Every row comes from one small tree of marks. The marks that hang from a mark follow it in brackets, in the order of their numbers. Every link used is in the known rows. Which tree was each row made from?
Known rows
j_428(j_627 j_688(j_578(j_38))): [-2.72  0.01 -1.72  0.60 -1.64 -1.42 -2.96  1.27 -0.55  2.29 -2.32  2.52
 -1.30  0.66 -0.48  0.34  2.86  1.21  0.72  0.77 -3.36 -3.04]
j_627(j_688(j_10(j_382))): [ 0.57  0.03 -1.90  1.42  0.91 -1.39  1.45  0.76  1.07 -0.84  0.86  0.65
  2.03  0.12  0.45  0.04  3.28 -0.26  3.22  0.48 -1.00 -3.28]
j_382(j_38): [-3.70  1.69 -0.60  0.14  0.88 -0.06  0.10 -0.56 -0.58 -0.05 -1.71 -0.27
  2.04 -1.64 -2.42  0.29 -0.15  0.91  1.95 -0.55 -0.18 -2.53]
j_38(j_382(j_10)): [-1.22  1.08 -0.24  2.51 -0.40 -0.89  1.64  1.00  0.64  2.07 -1.32 -1.37
  1.15 -2.13 -1.64 -1.65  0.99  1.47 -0.70  0.64 -1.08 -0.37]
j_428(j_688(j_10)): [-0.14 -0.72  0.28  1.10 -0.01 -1.03 -0.56  0.11  1.64  1.27 -0.24  2.87
  0.16  0.15  0.29 -0.90  2.42 -0.01  0.96 -0.37 -1.20 -2.75]
j_627(j_688): [ 0.57 -1.51 -1.37  1.27  0.20 -1.25 -0.05  1.10  1.00 -0.54  0.05  1.43
 -0.42  1.16  0.49  0.92  2.14  0.79  1.56  1.80 -0.81 -1.42]
j_578(j_38(j_382(j_10(j_688(j_428(j_627)))))): [-3.75  0.82 -0.71  0.97  1.18 -0.49  2.35  0.55  0.68  1.56 -3.58 -0.39
 -0.60 -1.30 -3.05 -0.81  0.83  0.69  1.82  0.10 -0.90 -2.84]
j_10(j_382 j_688(j_428)): [-0.25 -0.98 -1.36  0.41  1.45 -0.96  3.81 -0.02  2.33 -2.60 -1.64 -1.74
  0.78  2.00 -1.07 -0.57 -0.12  0.94  1.56  0.23 -0.45 -2.58]
j_710(j_688): [ 0.04 -1.79  2.53 -0.52 -0.50  1.09  0.15 -0.01  1.89  0.60 -0.21  0.26
 -1.15  1.37 -0.22 -0.22  0.84  0.64  0.19 -0.21 -0.86 -1.61]
j_382(j_10 j_38): [-5.86  1.92 -0.62  1.18  0.70  0.25  0.55 -1.34  1.04 -0.22 -1.11 -1.10
  1.13 -4.43 -2.82 -0.39  1.45  1.87  1.27  0.98 -0.05 -2.52]
j_10(j_382 j_688(j_428 j_578 j_627 j_710)): [ 0.29  0.15 -3.46  2.87  2.57 -1.33  4.38  1.49  0.70 -4.56 -2.79 -0.79
  2.59  3.55 -0.41 -1.90  4.05 -0.23  3.97  0.70 -4.39 -4.73]
j_710(j_688(j_10)): [ 1.18 -1.26  2.95  0.19  0.08  1.10  1.25  0.09  1.89  0.23  0.67  1.02
  0.17  0.77 -0.14 -0.77  2.55 -0.97  1.45 -1.12 -1.13 -2.89]
j_428(j_688(j_710)): [-1.15 -0.33 -1.48  1.26 -0.40 -0.86 -0.63  0.37  2.11  1.08 -1.07  3.40
  0.19  0.97  1.05 -0.49  2.07  1.17 -0.38 -0.34 -2.16 -2.39]
j_382(j_10 j_38(j_578)): [-6.66  1.73 -0.90  1.79  0.76 -0.04  1.20 -1.93  1.83 -0.32 -0.93 -2.33
  0.54 -4.05 -2.97 -0.83  1.70  3.17  0.90 -0.02 -0.17 -1.53]
j_578(j_38(j_382(j_10(j_688(j_710))))): [-3.75  1.38 -1.41  0.50  1.37  0.11  2.48  0.31  1.39  1.19 -2.71 -0.61
  0.55 -0.94 -1.84 -1.16  0.65  0.52  1.68 -0.73 -1.49 -2.46]
j_428(j_688(j_10 j_578)): [ 0.56 -0.26 -0.70  1.69 -0.47 -1.11 -1.35  0.78  0.96  0.14  0.13  2.50
  1.29  1.52  1.24 -1.24  4.05 -0.30  1.91 -0.64 -3.49 -3.16]
j_428(j_688(j_10(j_382) j_627 j_710)): [-1.47  1.02 -1.76  2.41  1.69 -1.42  1.10  0.47  0.75  0.47 -1.82  2.73
  1.99 -0.12 -0.18 -2.16  4.48 -0.40  2.88 -0.07 -2.74 -5.08]
j_578(j_38(j_382)): [-3.34  1.72 -0.86 -0.47  1.21 -0.07  1.09  0.26 -0.33  2.13 -2.95 -0.98
  0.76 -0.52 -2.07 -0.74 -0.72  0.26  2.15 -1.33 -0.64 -2.09]
j_688(j_10(j_382) j_428 j_627 j_710): [ 0.34  2.61 -2.02  5.12  4.41 -1.46  5.71  0.86 -1.29 -2.85 -2.78  2.35
  4.14 -0.67 -1.57 -2.88  7.02 -2.91  5.81 -0.65 -2.27 -7.27]
j_578(j_38(j_382(j_10(j_688(j_627))))): [-3.96  0.80 -0.63  0.54  1.91 -0.20  2.10  0.34  0.49  1.28 -3.50 -1.23
 -0.44 -1.07 -2.90 -1.43  0.60  0.40  2.52  0.43 -1.12 -2.38]
j_428(j_688): [-1.30 -1.23 -0.15  0.38 -0.61 -1.02 -1.70  0.00  1.63  1.59 -1.11  2.11
 -1.15  0.76  0.19 -0.34  0.73  1.58 -0.26  0.56 -0.92 -1.48]
j_578(j_38): [-3.59  1.06 -0.72 -1.71  1.41  0.68  0.20 -0.82  0.00  0.62 -1.72 -0.40
 -0.49 -0.40 -1.10  0.05 -0.63 -0.30  2.32 -1.04  0.19 -1.77]

Which tree is each row?
[-3.88  1.27 -1.30  0.98  2.07 -0.11  2.60  0.53  0.72  1.05 -3.48 -0.61
  0.24 -0.95 -2.47 -1.54  1.24  0.26  2.45  0.04 -1.70 -2.81]	j_578(j_38(j_382(j_10(j_688(j_627 j_710)))))
[-2.00  0.18 -2.68 -0.41  2.33 -0.49  2.23  0.64  0.27 -2.92 -2.43 -3.35
  1.27  2.71 -1.07 -1.53  1.25  0.10  4.32  0.90 -3.29 -3.16]	j_10(j_382 j_688(j_578(j_38) j_627))
[-2.62 -0.49 -1.20  1.17  1.02 -1.21 -2.07  0.71 -0.40  0.50 -3.16  1.56
 -0.91  1.88 -0.55 -1.43  3.26  0.58  3.42  1.34 -3.54 -3.58]	j_428(j_688(j_578(j_38) j_627))
[ 0.30  1.00 -2.26  3.01 -1.51 -1.60 -0.94  2.15 -0.11  1.14 -0.56  4.82
  1.62  0.46  1.00 -0.49  6.18 -0.60  0.72 -0.55 -4.99 -4.39]	j_428(j_627 j_688(j_10 j_578 j_710))
[ 0.86 -2.01  2.00  2.68  1.21 -0.08  0.87  1.24 -0.18 -1.69 -2.67  0.97
 -0.96  3.11 -1.20 -1.51  4.89 -0.29  3.69  1.28 -3.30 -4.35]	j_710(j_688(j_428 j_578 j_627))
[-4.43  1.82 -0.88  0.05  1.11  0.06  1.34 -0.13  0.46  2.06 -2.63 -1.37
  0.34 -1.93 -2.27 -1.10  0.08  0.71  1.81 -0.59 -0.59 -2.03]	j_578(j_38(j_382(j_10)))
[-0.15 -0.53  1.84  0.98  1.76  0.93  0.85  0.82 -0.16 -0.86 -1.39  0.51
  0.38  1.90 -0.91 -1.88  5.10 -1.92  5.13 -0.31 -3.73 -4.98]	j_710(j_688(j_10 j_578(j_38) j_627))
[-2.02  2.00 -0.56  4.23  4.52 -1.85  4.56 -0.21 -1.78 -2.14 -3.59 -0.25
  2.88 -1.55 -4.08 -2.67  5.18 -1.30  6.75 -0.14 -0.63 -6.76]	j_688(j_10(j_382(j_38(j_578))) j_428 j_627)
[ 0.70  0.97 -3.21  2.27  1.15 -1.19  2.48  1.12  1.52 -1.37  0.91  1.99
  3.38  0.34  1.33 -0.15  4.61 -0.62  3.07 -0.40 -2.23 -4.18]	j_627(j_688(j_10(j_382) j_710))
[-1.02  2.30 -3.63  3.49  0.86 -0.73  1.82  1.77 -1.39 -2.07 -2.93  3.26
  2.08  1.67  0.02 -0.32  6.01 -1.22  3.36 -1.43 -4.79 -5.51]	j_688(j_428(j_627) j_578(j_38) j_710)
[ 1.12  0.55 -2.99  3.87  1.87 -1.81  3.70  1.21  1.50 -2.22 -0.30  3.03
  3.12  0.74  0.59 -0.34  5.81 -0.73  4.02 -0.25 -2.01 -5.71]	j_627(j_688(j_10(j_382) j_428 j_710))
[-0.82 -1.12  1.31  1.07 -0.10  0.40  0.37  0.87  0.51 -0.35 -2.31  1.24
 -1.04  2.31 -1.10 -0.24  3.72  0.17  2.67 -0.31 -2.95 -4.53]	j_710(j_688(j_428(j_627) j_578(j_38)))
[-2.45  3.93 -2.78  3.24  3.80 -0.68  4.33  0.16 -1.16 -1.72 -1.75  0.10
  5.19 -1.84 -1.79 -2.68  5.40 -1.66  5.23 -1.62 -2.70 -5.91]	j_688(j_10(j_382(j_38(j_578))) j_627 j_710)
[-1.34 -0.67 -0.38  4.12  0.26 -1.63  4.01  0.60  2.85  0.63 -1.83 -2.49
 -0.50 -0.19 -2.26 -2.24  1.77  3.25 -0.93 -0.30 -1.55  0.32]	j_38(j_382(j_10(j_688(j_428))) j_578)
[-2.39  0.85 -0.63  3.34 -0.27 -1.33  2.52  0.19  1.78  1.93 -1.07 -3.15
  0.25 -1.55 -1.85 -2.25  1.31  3.36 -1.26 -0.81 -1.21  1.00]	j_38(j_382(j_10) j_578)
[-4.36  0.23 -0.88  2.33  1.59 -0.16  1.48  0.01  1.12 -2.50 -2.17 -1.18
  0.59 -1.80 -3.06 -1.07  3.25  1.19  2.91  2.51 -2.59 -3.28]	j_382(j_10(j_688(j_578 j_627)) j_38)
[-5.58  3.09 -2.55 -0.68  0.98 -0.49  1.31 -1.69  0.31 -0.07 -1.21 -4.11
  3.32 -1.75 -2.07 -0.68 -1.01  2.71  1.94 -1.87  0.04 -2.28]	j_10(j_382(j_38(j_578)))
[ 1.12  1.89 -1.50  4.72  3.47 -1.83  3.09  1.30 -2.88 -3.70 -2.33 -0.03
  3.84  1.02 -1.42 -3.09  7.43 -2.78  7.35  0.28 -3.82 -6.59]	j_688(j_10(j_382) j_428 j_578 j_627)
[-1.33  0.97 -2.16  2.74  1.83 -1.06  0.06  1.20 -0.01 -0.37 -2.21  3.60
  1.75  1.47  0.39 -2.20  6.32 -1.40  4.51 -0.46 -5.06 -5.77]	j_428(j_688(j_10 j_578(j_38) j_627 j_710))
[ 1.13 -1.81  1.73  1.67 -0.18  0.37  0.58  0.77  1.22 -1.39 -1.09  0.92
 -0.31  3.15  0.04 -0.72  3.66  0.26  2.09 -0.27 -2.95 -3.52]	j_710(j_688(j_428 j_578))
[-1.10  0.51 -2.27  1.74  1.25 -1.51  1.76  0.27  1.25 -0.90  0.36 -0.01
  2.42 -0.24 -0.43 -0.04  3.35  0.73  3.67 -0.18 -1.08 -3.67]	j_627(j_688(j_10(j_382(j_38(j_578)))))
[-0.65  0.27  0.90  0.97  1.26  0.58  2.17  0.06  1.30 -1.41 -1.11  0.00
  1.89  1.94 -0.52 -1.55  4.49 -0.94  4.84 -2.09 -3.01 -6.30]	j_710(j_688(j_10(j_382) j_428 j_578(j_38)))
